Each row comes from the steps of one walk. Every step used is in the known rows, and no mark comes twice. Write the walk behind each row, first mark first.
(in the rows, 128 means zero)
Known rows
e/x: [115 158 173  52 151  76 132 124 155  60 144 124  48 162 156 130 153 152
 115 174 159 154 145 149 122 145  94 142 153]
d/x/q: [ 85 152 145  98 170 102 122  76 160  92 133  94  99 174 171 110 171 154
 138 183 163 154 159 141 104 113 131 128 121]
j/b: [160 139 179 134 151 116 108 133 115  78 117 119 104 152 118 146 130 164
 165 132 193 153 147 123 144 201  95 154 157]
l/d/x/q/j: [155 112 157 131 149 149 158  54 162 140 181  84 130 138 125 138 139 161
 116 152 138 142 135 146  89 127 136 119 113]
a/d/x/z: [ 74 163 116 115 197 106 112 135 127  65 111  63 179 155 171 131 151 156
 118 124 126 174 129 108 154 155 187 127 178]
v/z/l/d/x: [105 139 139 131 155 145 102 108 153 151 124 139 184 114 127 168 174 159
  91  99 126 148 136 179 136 145 155  79 129]
a/d/x/q/j/b: [216 138 143 173 203 157 108  92 140 115 156  53 131 139 127 124 132 155
 136 118 162 118 146 124 117 169 135 134 152]
j/d: [ 86 151 185  88 143  92 150 115 137  75  93 114  97 158 111 127 152 165
 154 156 177 182 138 134 135 133 120 188 122]
a/d/x: [ 95 150 115  92 186 125  96 121 142  85 127  60 146 150 147 129 171 156
 118 131 123 165 128 148 136 146 145 140 149]
z/l: [121 130 150 124 141 126 105 109 142  90 117 132 112 131 116 154 159 142
 114 122 163 150 165 165 133 160 124 127 158]
j/d/p: [102 168 161  83  95  77 169  89 128 109  85 118  59 138  89 144 145 178
 156 151 183 175 131 151 159 129 107 189  89]
z/l/d: [137 113 178 141 115 140 133  95 150 126 127 132 135 128  85 165 145 141
 112 104 134 151 145 176 117 172 147 128 138]
x/z/a/d/p: [128 136 101 153 126 113 150 133 138  80 113 110 129 117  79 153 114 148
 105  89 134 132 148 132 170 162 171 120 188]
x/q/j: [165 109 164 130 135 134 163  90 152  95 153 108  73 147 125 140 129 167
 118 159 160 130 171 128 117 137 121 131 137]
l/d/p/z/a: [143 123 144 116  52 125 190  90 138 189 119 144 128 116  27 179 114 165
 118 139 136 124 133 165 107 182 118 102 133]
p/z/l/d/x/b: [131 159 158 138 142 154 126  69 121 197 133 137 190 128 142 158 143 151
 104 135 139 115 104 173 130 176 145  82 160]
d/p: [119 141 138  92  85  91 145  98 126 106 114 121  61 135 107 155 145 173
 130 149 164 158 137 156 155 145  99 149 103]
e/x/z/a/d/p: [140 170 116 114 138  84 152 127 155  71 134 124  80 123 102 150 119 134
  96 109 133 119 148 145 152 149 155 114 199]
p/z/l/d/x: [109 148 157 106 129 138 129  76 145 196 123 114 193 132 112 170 162 150
 116 135 131 151 126 163  99 186 151  94 130]
d/p/z/l: [131 156 142 112  73 106 151  87 120 183  95 143 111 119  82 178 141 164
 116 137 160 129 152 174 146 195 120 104 121]
a/d/p/z/l: [147 152 130 120  85 119 152  98 122 185  85 103 129 118  67 176 143 151
 101 114 121 118 150 180 147 202 155 110 128]
d/x: [ 79 154 129  84 166 112  96 108 137  83 129  94 123 149 169 129 172 165
 135 161 164 177 128 143 129 132 111 130 134]
q/j/d/x: [114 156 146  91 184 123 126  88 140  98 137  79 127 125 137 137 162 180
 140 156 187 172 116 131 133 113 100 159 123]
v/d/p/z/a: [122 109 107 100  60 135 174 125 135 184 118 121  72 116  55 145 118 167
 118 133 172 108 130 178 151 145 129  88 145]

Which walk is each row?
[ 72 152 146 118 161 107 142 105 135 103 133  95 187 153 150 152 135 163
 129 133 137 189 115 117 136 160 166 127 152]	l/d/x/z
[146 130 149 135  61 130 154  70 140 157 119 133  98 108  53 180 136 149
 110 100 139 147 138 192 143 173 133 130 101]	z/l/d/p
[103 149 133 104 183 115 126  90 160  90 131  63 119 172 154 107 167 143
 120 154 123 148 160 143 109 126 172 132 131]	a/d/x/q
[122 129 125  93  55 131 168 105 126 213  93 112  73 112  78 158 134 170
 109 120 165 117 137 192 171 168 146  87 116]	v/d/p/z/l
[109 131  93 121 195 145  80 123 160  74 144  83 153 131 120 128 166 136
 106 114 136 144 142 152 114 135 138 119 190]	z/a/d/x
[175 110 100 155 197 174 114  90 179  98 180  71 133 122 115 121 148 139
  91 123 131 107 167 146  96 113 150 101 174]	z/a/d/x/q/j
[121 146 166 126 134 125 162  45 161 204 121 114 175 153 115 145 154 137
 116 162 135 129 157 162  79 162 169  88 121]	p/z/l/d/x/q
[ 69 175 166  83 185  79 145  68 162  99 104  95 103 175 155 100 171 157
 160 185 179 167 154 131  99  92 138 166  99]	j/d/x/q
[147 129 102 130 107 131 129 122 149  96 122 110  94 114  51 151 135 150
 105  98 131 123 151 172 142 154 129 128 157]	z/a/d/p
[219 123 177 171 166 156 136  58 145 146 175  89 133 134 110 145 114 166
 150 131 175 129 134 129  99 170 120 129 123]	l/d/x/q/j/b
[138 139 170  89  39 101 198  81 121 191 108 125 113 136  55 182 116 183
 130 150 126 147 116 162 128 187 120 128  91]	l/d/p/z
[134 135 125 107  77 112 164 104 129 157 114 149 104 123  65 166 130 167
 119 153 169 122 146 157 127 167 100 105 147]	d/p/z/a
[132 144 128 108  97 113 146 109 129 104 113  87  75 135  88 150 141 163
 114 116 123 149 134 162 161 158 135 151 118]	a/d/p
[132 164 155 119 189 142 120  81 122 110 151 100 124 121 178 119 142 181
 125 144 195 142  91 138 160 108  95 150 147]	q/j/d/x/b
[ 72 161 118 138 197 109  99 111 135  86 115 119 167 133 181 146 165 144
 118 123 169 167 144 125 153 155 163  98 181]	d/x/z/l
[117 143 166 118 122 113 135 107 131 150  98 136 151 139 110 163 155 151
 116 150 154 140 160 158 123 190 131 102 158]	p/z/l
[136 117 137 121 137 135 139 143 142 123 116 114 165 138  71 151 138 145
 111 129 121 124 155 141 110 184 148 106 189]	p/z/a/d
[114 126 174 169 132 118 155 111 137 104 113 139 175 135 102 169 121 140
 114  97 138 160 148 139 138 185 189 118 172]	x/z/l/d
[ 52 185 146 125 205  95 115  99 142  86  76 114 173 138 163 138 165 145
 139 130 195 177 139 122 152 136 172 139 161]	j/d/x/z/l
[ 57 115  91 112 178 135 120 144 147  87 139  92 138 135 151 115 139 153
 116 121 179 150 126 131 159 116 172  85 211]	v/d/x/z/a
[ 90 127 129 146 173 132 134 112 154  84 145 121 191 133 118 148 129 147
 122 120 145 163 126 124 119 140 165 102 194]	l/d/x/z/a
[138 128 136 117 176 134 131  72 154 104 164  81 101 139 162 124 154 163
 123 170 166 137 153 135 108 116 115 115 129]	d/x/q/j
[144 174 163 120 106  84 168  81 151 129 127 149  79 118 103 178 122 140
  95 111 140 144 135 168 150 171 159 116 144]	e/x/z/l/d/p
[113 165 139 153 214 126 123  90 137 104 120 103 173 106 155 150 150 159
 125 112 190 163 129 116 153 132 158 127 167]	q/j/d/x/z/l
[ 70 142 108 133 196 114 106 132 146  54 129 123 166 136 157 134 146 148
 123 134 176 157 142 109 134 134 144 100 204]	d/x/z/a
[116 117 129 155 170 118 131 162 143  41 111 109 165 139 106 141 122 133
 106  97 127 142 159 109 150 164 183 118 226]	x/z/a/d
